Each row comes from the steps of one path. Every step used is in the known rows, and no mark comes twice. Write the path behind each row, first mark first.
In the rows, 128 means zero.
Known rows
Z-K: [109 126 130 123 124 110 122 117 127 114 147 119 114 129 118 132 122 126
 129 133 108 109 135  75 100 106 121 132 123 130 125  96 124 137  93  43
 133 125 118 138 151 127 135 109 186 143 122]
B-Y-X: [110 137 144 130 110 135  96  88 125  90 164  92  98 170 114 131 130 120
 167 148 147 111 139  44 117 145 128 132  79 151 129 110 154 117  83  75
  75 131 111 127  72 119 127 118 161 173 103]
D-G-M: [105 163 136 122 122 167 127 144 123 124 130  91  84 172 102 124 136 128
 125   6 113 124 132  55 114 160 130 133 125  59 139  93  96 160  94 126
 156 148 137 138 112 120 142 128 131 176 105]
M-G-X-Z: [ 95 109 126  89 121 114  97  95 124 112 161 136 108 118 108 144  86 105
 129 114 151 109  73  67 122 122 153 140  86 143 127 101 112 152  90 114
  68 106 124 136 127 177 139 149 156 182 128]
R-D-G: [106 169 127 123 167 110 105 138 123 137 129 107  96 125 112 121 119 126
 153  48 115 127 139  66 131 162 125 150 118 138 117 102 122 156  86  85
 105 122 136 155 110 142 140 122 147 161 120]
G-X-K: [108 138 147 109 107  80  78 116 126 100 155 101  88 105 121 131 100 119
 139 172 100 110 133  83 148  98 120 134 157 141 118 108 119 138 103  96
  89 110 131 142 108 140 143 118 127 174 121]
W-B-Y-X: [108 116 135 126 119 122  86  74 123  98 159  57  99 168  83 130 134 118
 162 207 136 114 124  54 123 143 129 129  92 159 130 102 155 119  81  84
  78  72 115 125  36 123 121 118 151 174  94]
Z-K-X-Y: [107 143 133 133  91  99 115 127 129 108 147 146 132 160 122 119 106 146
 146 145 104 112 111  28  98 116 114 133 214 132 122  98 126 154 102  28
 103 118 102 145 191 102 137 112 188 171 132]
R-D: [107 137 124 133 169 129 105 124 123 134 138 111 115  97 127 128 121 125
 156 124 111 117 137  96 129 142 122 144 104 139 112 116 145 135  90  79
 115 121 126 146 124 138 140 120 152 140 135]
W-B: [108 112 125 121 131 123 119 114 122 127 141  84 122 128  87 130 124 123
 132 183 110 116 110 101 129 145 130 134 134 137 121  91 124 135  96 109
 129  73 127 136  79 142 137 120 147 137 113]
G-X-W-B-Y: [101 104 135 103  70 165  84  91 121  97 172  56  63 127 100 130  99 114
 138 197 153 137  76  98 139 108 138 131 160 181 127 101 163 127  86 106
 184  48 131 138  28 127 130 120 145 180 111]
D-R: [107 105 136 124 109 121 129 111 123 102 125 105  64 148 107 128 125 118
 141 114 132 105 128 103 121 159 123 133 129 105 121 138 147 122  99 102
 130 142 127 158 167 142 140 114 149 111 124]
R-D-X-P: [119 117 129 139 185 122 116 138 125 112 144 104  59  78 115 136 122 130
 153 152 152 119 119 108 153 185 127 146 114 132 107 105  99 130  94  82
  95 136 122 169 104 156 137 118 154 175 128]
W-B-Y-X-G-M: [108 112 141 141 129 144  91  93 125 104 158  37  91 175  52 111 145 121
 158 107 119 137 161  49 116 158 131 124  66  90 141 110 162 126  86  97
 115  94 119 122  27 122 123 129 140 202  85]
R-D-X: [108 115 129 136 156 126 104 104 122 126 133 112  51  78 120 120 124 130
 151 161 122 116 146 129 125 158 125 145 118 146 114 104 118 127  95  82
  73 136 125 155 118 137 138 116 149 180 150]
D-G: [109 165 134 113 129 117 129 142 124 126 138 113 104 159 101 124 120 123
 133  51 119 121 127  58 125 164 129 139 132 124 124  88  97 155  93 100
 124 129 133 144 106 142 142 123 147 153 104]
K-X: [110 157 148 127 124 132 113 128 124 124 141 116 126 155 114 116 106 149
 138 131 140 122 129  53 125 153 128 136 156 113 121 103 111 140 105  79
 111 116 109 132 135 134 137 121 152 149 120]
W-B-Y-X-Z: [ 96 103 122  96 126  83 104  69 124  98 161  66 120 169  87 119 130 114
 153 226 175 101  99  36 126 144 153 130  68 151 133 102 138 125  82  76
  34  74 113 126  31 130 121 122 163 170  97]
M-G: [107 124 138 130 118 141 131 116 124 123 157 127 113 144 101 144 113 114
 141  68 109 118 110  89 123 127 128 143 106 132 122  99 132 143  87 114
 133 126 115 141 123 176 142 148 154 138 125]
W-B-Y: [107 105 133 129 130 126 116 102 120 115 166  59  96 156  91 130 122 127
 142 191 132 118 110 100 128 138 126 132 123 154 122 102 159 123  83 107
 127  68 121 130  27 128 128 119 149 135 107]
W-B-Y-X-M: [107 113 135 146  93 166  92  81 123 105 167  49 107 168  86 142 131 113
 164 177 126 114 100  58 110 156 126 136 121 128 116 101 166 125  80  93
  28  75 112 120  30  99 132 123 167 181  76]
Y-X-G-D-R: [102 117 136 119 144 103  68 111 126  91 115 124  66 191  71 110 149 112
 164  58 123 123 186  58 143 189 129 122  58  74 107 134 151 126  88  99
  61 126 131 142 157 159 135 124 143 172 100]
R-D-G-X-B: [112 188 112  90 164 104  68 124 125 120 136  90  85  94  97 116  95 120
 156 106  72 123 144  61 115 152 142 148  74 144 117 104 122 165  87  89
  83 100 146 156 139 123 148 122 138 209  95]
X-Y: [106 123 124 132  93 123 131 137 123 116 149 146 125 133 126 130 121 121
 154 130  96 108 100  84 121 146 121 133 180 142 117 103 138 146 102 102
 125 131 118 148 149 111 145 122 156 140 134]
Z-K-X-G-D-R: [103 122 145 124 153  75  77 124 130 102 122 125  66 204  75  97 121 145
 133  63 125 131 188  51 123 147 119 123 127  61 108 124 147 138  92  52
  99 103 122 144 193 157 132 116 170 158 112]
Z-K-X-G: [116 146 146 132 137  74 118 132 128 122 147 117 127 148  81 100 101 152
 128  85 120 142 171  36 100 133 119 131 137 113 120  97 121 147 102  29
 119 117 104 134 147 149 131 115 187 166 111]
Z-K-X-G-M: [112 148 149 139 129 126 115 139 129 120 143  98 112 161  83 100 116 153
 123  42 111 141 175  31  93 128 121 125 128  49 135 103 119 151 104  43
 147 135 107 129 152 128 133 119 172 188 111]
D-X: [111 106 137 126 114 136 128 107 121 114 140 114  56 108 110 123 124 130
 132 163 133 114 134 125 120 162 127 134 130 137 122  90  97 125  99 100
  92 142 124 146 117 136 139 116 150 175 136]
Y-X: [111 141 132 119 114 131  98 103 126 104 139 115 124 141 111 128 133 117
 160 138 127 108 134  45 117 149 130 131  91 135 125 106 117 132  97  75
  78 134 116 131 132 132 135 118 158 175 109]
D-X-Z-K: [100  88 119  97 122  70 139  89 125 109 148 125  78 110 112 115 120 126
 113 184 153  99 117  88  98 119 144 132 108 129 134  83  85 134  96  44
  52 138 115 147 141 135 132 107 191 180 141]
K-X-M: [111 153 147 144 101 172 120 132 124 131 152 108 135 154 117 128 104 143
 139 106 132 124 103  55 112 161 124 141 179  84 106 104 120 148 105  92
  59 118 107 126 128 112 147 124 166 155  99]
Y-X-M-G-D: [101 138 136 140 114 194  65 108 127 115 147 135 120 195  99 156 139  98
 167  44 103 113 111  39 127 140 128 141  84  73 102  94 136 151  75 127
   4 108 120 119 125 150 146 155 158 201  92]
Y-X-K-Z: [124 111 175 128 112  61  84 110 129  91 146  84 134 146 106 112 151 104
 171 154 106  92 150  28 147  96 125 137 143 123 119 120 130 131 103  56
  54 140 112 136 112 137 136 116 148 153 112]
Y-X-B-W: [117 163 118  90 104  91 101  86 125  93 158 102 151 134  95 117 125 128
 170 156  80 114 154  40 122  93 145 133  33 124 126 106 144 148  99  80
 127 106 111 135 156 116 141 135 159 172  86]

Which path is each row?
[100 103 128 104  66 166  84  99 124 114 161  90  74 116  79 145  94  97
 132 132 122 138  57  94 137  93 142 141 153 166 125  93 138 150  87 128
 180  47 129 147  93 180 139 151 141 188 121]
M-G-X-W-B
[107 126 137 150  92 181 137 120 123 133 165 116 121 143 105 157 110 108
 142  38  97 121  85  91 111 137 124 148 132 101 110 100 143 152  87 124
  79 127 113 134 118 151 151 151 168 146 106]
X-M-G
[ 96 101 136 126 133 139  90 103 124 104 129 134  54 198  94 145 133 108
 145  43 117 108 125 100 145 141 126 134  94  78 112 125 152 134  77 148
 109 110 133 152 162 181 142 150 135 132 128]
M-G-D-R
[ 98 125 132  97 120  94 109  84 124  92 166 101 121 169 118 122 125 116
 158 164 183 101 115  22 121 145 153 131  51 140 132 110 140 124  83  64
  35 133 106 128  71 125 125 120 172 165 106]
B-Y-X-Z
[111 151 140 127 126 107 105 120 129 114 144 115 124 156 115 116 105 149
 128 138 130 118 136  39  99 113 122 134 159 115 125  97 113 143  99  31
 112 113 107 134 160 128 131 109 184 161 121]
Z-K-X
[110 119 130 110 145 134  93  94 121  98 161  89  51 170  95 119 139 132
 149 190 103 111 167 121 127 153 144 128  45 112 115  92 137 125  78 126
  57 110 127 136  73 107 138 121 136 183 104]
G-D-X-B-Y
[106 133 146 129 160 120  62 111 125 101 160 114  99 199  82 115 142 120
 168  89 129 137 186  42 140 161 128 124  40 116 112 105 163 124  77  91
  55 105 119 116  59 139 126 128 149 190  90]
B-Y-X-G-D
[115  99 144 133 132 105 137 126 121 123 146 113  63 104  77 106 122 132
 135 103 123 139 164 128 119 176 128 132 108 134 117  93 109 127 104 100
  92 149 118 146 106 158 138 121 154 177 126]
D-X-G
[ 97 101 120 108 163  86 123  96 122 126 137 117  74  78 123 111 121 124
 144 181 157 106 123 109 132 157 149 145  89 138 119 104 100 134  93  81
  34 139 121 156 116 144 138 119 162 174 152]
R-D-X-Z
[103 124 122 107  68 142 101  94 125 104 141  83 113 143  84 121 136 106
 159 170 133 127  95  53 135 123 141 131 137 144 126  95 124 137  94  85
 147  77 118 143  90 138 134 123 150 175 107]
Y-X-W-B
[119 122 136 129 146 117  98 108 126  83 169  53 102 169  74 142 131 121
 161 190 166 114  99  32 150 172 135 131  89 148 123 104 136 120  80  87
 101  76 114 138  23 146 121 121 155 169  72]
W-B-Y-X-P
[ 96  93 130 136 108 144  94 108 124 110 146 170  53 166 103 140 134 116
 151 100  91 112 104 113 141 144 124 138 154 123 108  81 117 149  82 144
  56 115 124 151 146 149 146 152 140 201 149]
M-G-D-X-Y
[ 98 144 134  96 129  89 133 122 123 124 145 126 150 157 119 107 102 144
 128 152 180 112 102  32 127 147 152 133 121 107 123 104  96 147 105  78
  70 120 108 135 133 142 136 123 165 143 123]
K-X-Z
[117 177 134  96 108  90 116 116 124 109 161  99 155 146  96 103 100 160
 146 149  97 129 146  44 129  91 143 135  98 110 121 105 137 158 108  87
 158  92 104 134 157 122 144 136 155 149  93]
K-X-B-W
[103 162 119 120 133 116  64 136 125 117 136 135  69 101 120 126  97 119
 166  88  90 122  99  55 127 163 121 148 189 177 113 104 133 168  92  84
  81 104 145 163 145 112 143 123 145 219 129]
R-D-G-X-Y
[107 147 137 134  92 124 120 137 125 115 148 147 133 160 121 116 106 147
 155 141 118 117 104  43 122 156 123 134 210 130 115 105 126 151 107  86
 104 123 105 145 165 113 142 123 157 157 131]
K-X-Y
[115 180 122  70 111  92  82 114 124 104 159  96 101 121  88 117  91 131
 138  99  81 129 135  53 124 103 147 137  82 141 127  91 120 177  99 108
 159  80 141 142 135 124 146 136 142 202  78]
D-G-X-B-W
[ 98  98 139 111  70 168  84  86 122 100 183  68  55 142  82 147  90 102
 140 140 144 141  61  97 141  82 136 142 147 185 129  99 169 138  76 127
 179  39 123 140  33 167 131 150 143 187 114]
M-G-X-W-B-Y
[105 146 134 110  62 154 110 109 126  97 146 119 114 141 115 123 133 106
 162 112 146 127 113  42 129 119 140 133 117 137 126 105 124 135  97  77
 144 134 114 143 128 132 137 122 163 174 116]
Y-X-W
[103 112 123 108  77 146 131 116 121 122 146  84 114 129  92 124 126 113
 135 160 131 134  86 100 141 116 139 134 165 140 121  92 130 142  97 108
 202  72 124 147  78 143 139 125 147 133 119]
X-W-B
[113 101 145 141 125 157 136 122 122 121 140  94  48 117  78 104 137 133
 128  66 112 139 169 121 108 175 128 127 106  65 132  98 104 133 106 113
 127 163 124 140 105 136 140 126 136 200 127]
D-X-G-M
[ 95 101 137 143 105 181  99 112 123 113 135 126  63 198  96 153 131 103
 149  15 101 109 100 102 135 151 121 140 118  47  98 126 167 143  77 152
  57 113 129 146 158 155 151 154 148 139 107]
X-M-G-D-R
[120 132 134 113 147 142  94 147 127 100 154 116  94 104 111 151  94 120
 131 147 161 116  89  70 144 170 133 133 122 132 117 105  99 140 102  98
 136 115 131 144 117 153 138 120 149 177  94]
G-X-P
[103 110 135 139 117 192  94 120 121 125 140 124  64 143 114 137 140 122
 134 130 111 115 123 123 130 174 127 134 140  77  96  84 106 138  89 137
  16 116 133 129 107 115 147 124 148 192 113]
G-D-X-M
[115  68 180 134 140  81  79 104 126 102 151 113  56 168  98 121 153 107
 147 107  98 102 143 103 169  86 127 143 143  99 107  93 116 140  86 124
  43 118 125 143  95 182 141 146 127 170 141]
M-G-D-X-K-Z
[120 142 145 131 142 128 104 123 127  81 172  90 101 170 107 144 126 121
 166 133 179 113 114  25 145 170 131 134  78 135 122 113 134 122  82  72
  97 133 107 139  60 134 125 120 167 167  79]
B-Y-X-P
[115 144 129 111 119 114 134 110 121 109 176  81 116 152 101 124 117 128
 152 158  96 114 146  85 109 137 141 134  53 131 122 110 167 128  85 102
 122 124 111 138  83 106 140 120 152 127  90]
X-B-Y
[104 107 120 144 125 116 111 115 121 117 139 138  59  79 128 119 125 128
 169 168  99 114 119 123 126 162 120 145 175 163 111 105 136 139  94  80
  62 139 121 168 150 112 143 118 152 189 162]
R-D-X-Y
[102 103 134 118  78 147 126 105 119 111 170  59  89 155  96 125 123 118
 143 169 153 136  88  99 142 107 137 133 158 159 124  99 169 128  84 109
 197  66 118 145  24 127 129 123 152 130 113]
X-W-B-Y
[100 123 136 124 149 157  89 120 124 125 149 144 109 182 101 148 130 113
 141  59 103 117 123  85 145 130 129 140  85 103 110  92 130 148  79 137
 104  98 127 130 120 173 142 152 138 153 124]
M-G-D
[121  90 180 127 114  81  75 110 128 100 164  96  95 121 105 134 109  97
 145 112  97 103 109  70 149  63 123 147 160 142 119 114 138 147  96  96
  90 108 122 141 108 179 143 144 137 168 127]
M-G-X-K-Z
[103 113 128 126 106 151 118 111 121 123 136 108  44  76 121 113 125 122
 153 138 142 133 120 127 141 126 134 145 146 149 113 101 123 133  95  78
 140 133 121 166 119 139 142 120 153 177 157]
R-D-X-W
[124 103 185 135 110  61  85  98 128  79 171  63 109 173 113 113 148 110
 175 162 124  95 151  25 149  91 123 137 132 141 122 126 166 118  90  55
  56 133 106 133  51 123 128 116 148 148 105]
B-Y-X-K-Z
[111 109 137 133 133  95  92  91 125 103 163  59 100 164  53 112 127 121
 165 149 125 136 156  57 123 163 129 130  71 155 125 104 168 121  84  76
  82  76 113 126  22 144 121 123 156 181  85]
W-B-Y-X-G
[104 138 144 117  63 156 103  98 124  87 166  89  88 166 119 124 130 111
 167 121 167 131 115  43 131 115 138 132 107 152 130 111 161 125  82  72
 145 130 109 136  69 120 129 122 162 170 109]
B-Y-X-W
[121 145 134 123 141 122 108 137 129  90 146 115 123 144 102 143 129 118
 160 127 156 110 111  25 142 178 137 133  88 118 119 107  96 134  95  79
 101 138 113 144 121 150 133 122 161 172  86]
Y-X-P
[106 108 139 114  62 159 142 114 121 110 146 111  50 109 115 118 125 119
 135 139 149 132 106 125 131 129 137 135 160 141 124  90 106 131 101 101
 161 143 120 158 116 136 141 119 152 170 143]
D-X-W
[ 94 107 122  87 119  88  92  83 129 106 164 140 103 118 109 145  86 105
 121 125 137 102  85  53  98  82 145 140  90 145 135  94 111 156  85  59
  74 104 120 138 154 171 135 137 190 193 129]
M-G-X-Z-K
[103 108 136 127 169 107  53 100 125 105 158  79 101 200  54 112 146 119
 165 141 121 136 170  52 145 167 132 125  52 128 110  97 168 126  72 102
  58  49 125 117  17 146 122 129 141 194  83]
W-B-Y-X-G-D
[110 110 135 151 167 146 112 121 122 133 132  90  38  83  90 101 136 134
 146  66 105 143 182 124 120 170 126 138  88  77 124 109 127 133  98  94
 111 158 129 151 112 138 140 126 137 207 141]
R-D-X-G-M
[104 129 133  98  69 171  95 122 123 109 151 117  83 100 124 130  98 109
 135 133 145 133  89  88 134 109 137 131 158 152 123 104 127 143 100 100
 182 108 133 141 123 136 141 122 151 179 126]
G-X-W
[106 124 135 120 109 154  84 101 125 113 159 125  86 116 102 154  90 110
 137  99 120 118  96  88 118 124 129 142 111 152 125 102 127 145  90 116
 111 106 128 137 129 173 141 146 145 190 124]
M-G-X
[109 150 148 120 104  61  94 103 129  91 144 100 118 146 111 123 136 115
 167 149  98 103 156  42 144 105 123 134 116 125 123 107 118 132  97  72
  55 139 113 141 108 138 139 119 140 170 112]
Y-X-K
[115 149 151 134 142 101 123 146 124 128 147 117 131 148  83  99 101 151
 139  79 135 146 160  53 125 169 127 133 125 107 115 105 123 144 107  75
 118 121 107 135 123 156 137 127 157 153 110]
K-X-G
[103 125 142 119  76 120 108  97 126 103 170  60  93 182  93 113 106 142
 133 179 159 141  99  47 118  75 130 134 191 150 131  95 155 133  85  41
 182  50 102 141  66 121 122 113 184 160 111]
Z-K-X-W-B-Y
[118 170 128  95 112  66 107 102 128 104 164 104 156 147  98 103  98 161
 136 157  80 124 155  32 107  54 134 134 104 110 126  96 137 162 103  36
 163  84 102 136 184 111 139 125 183 160  94]
Z-K-X-B-W
[ 99 127 116  88 118  64 108  80 130  99 145 124 140 144 112 122 128 111
 139 164 143  92 123  11  95 116 147 130  67 126 134  97 100 142  90  21
  38 133 110 132 156 128 128 111 201 181 114]
Y-X-Z-K
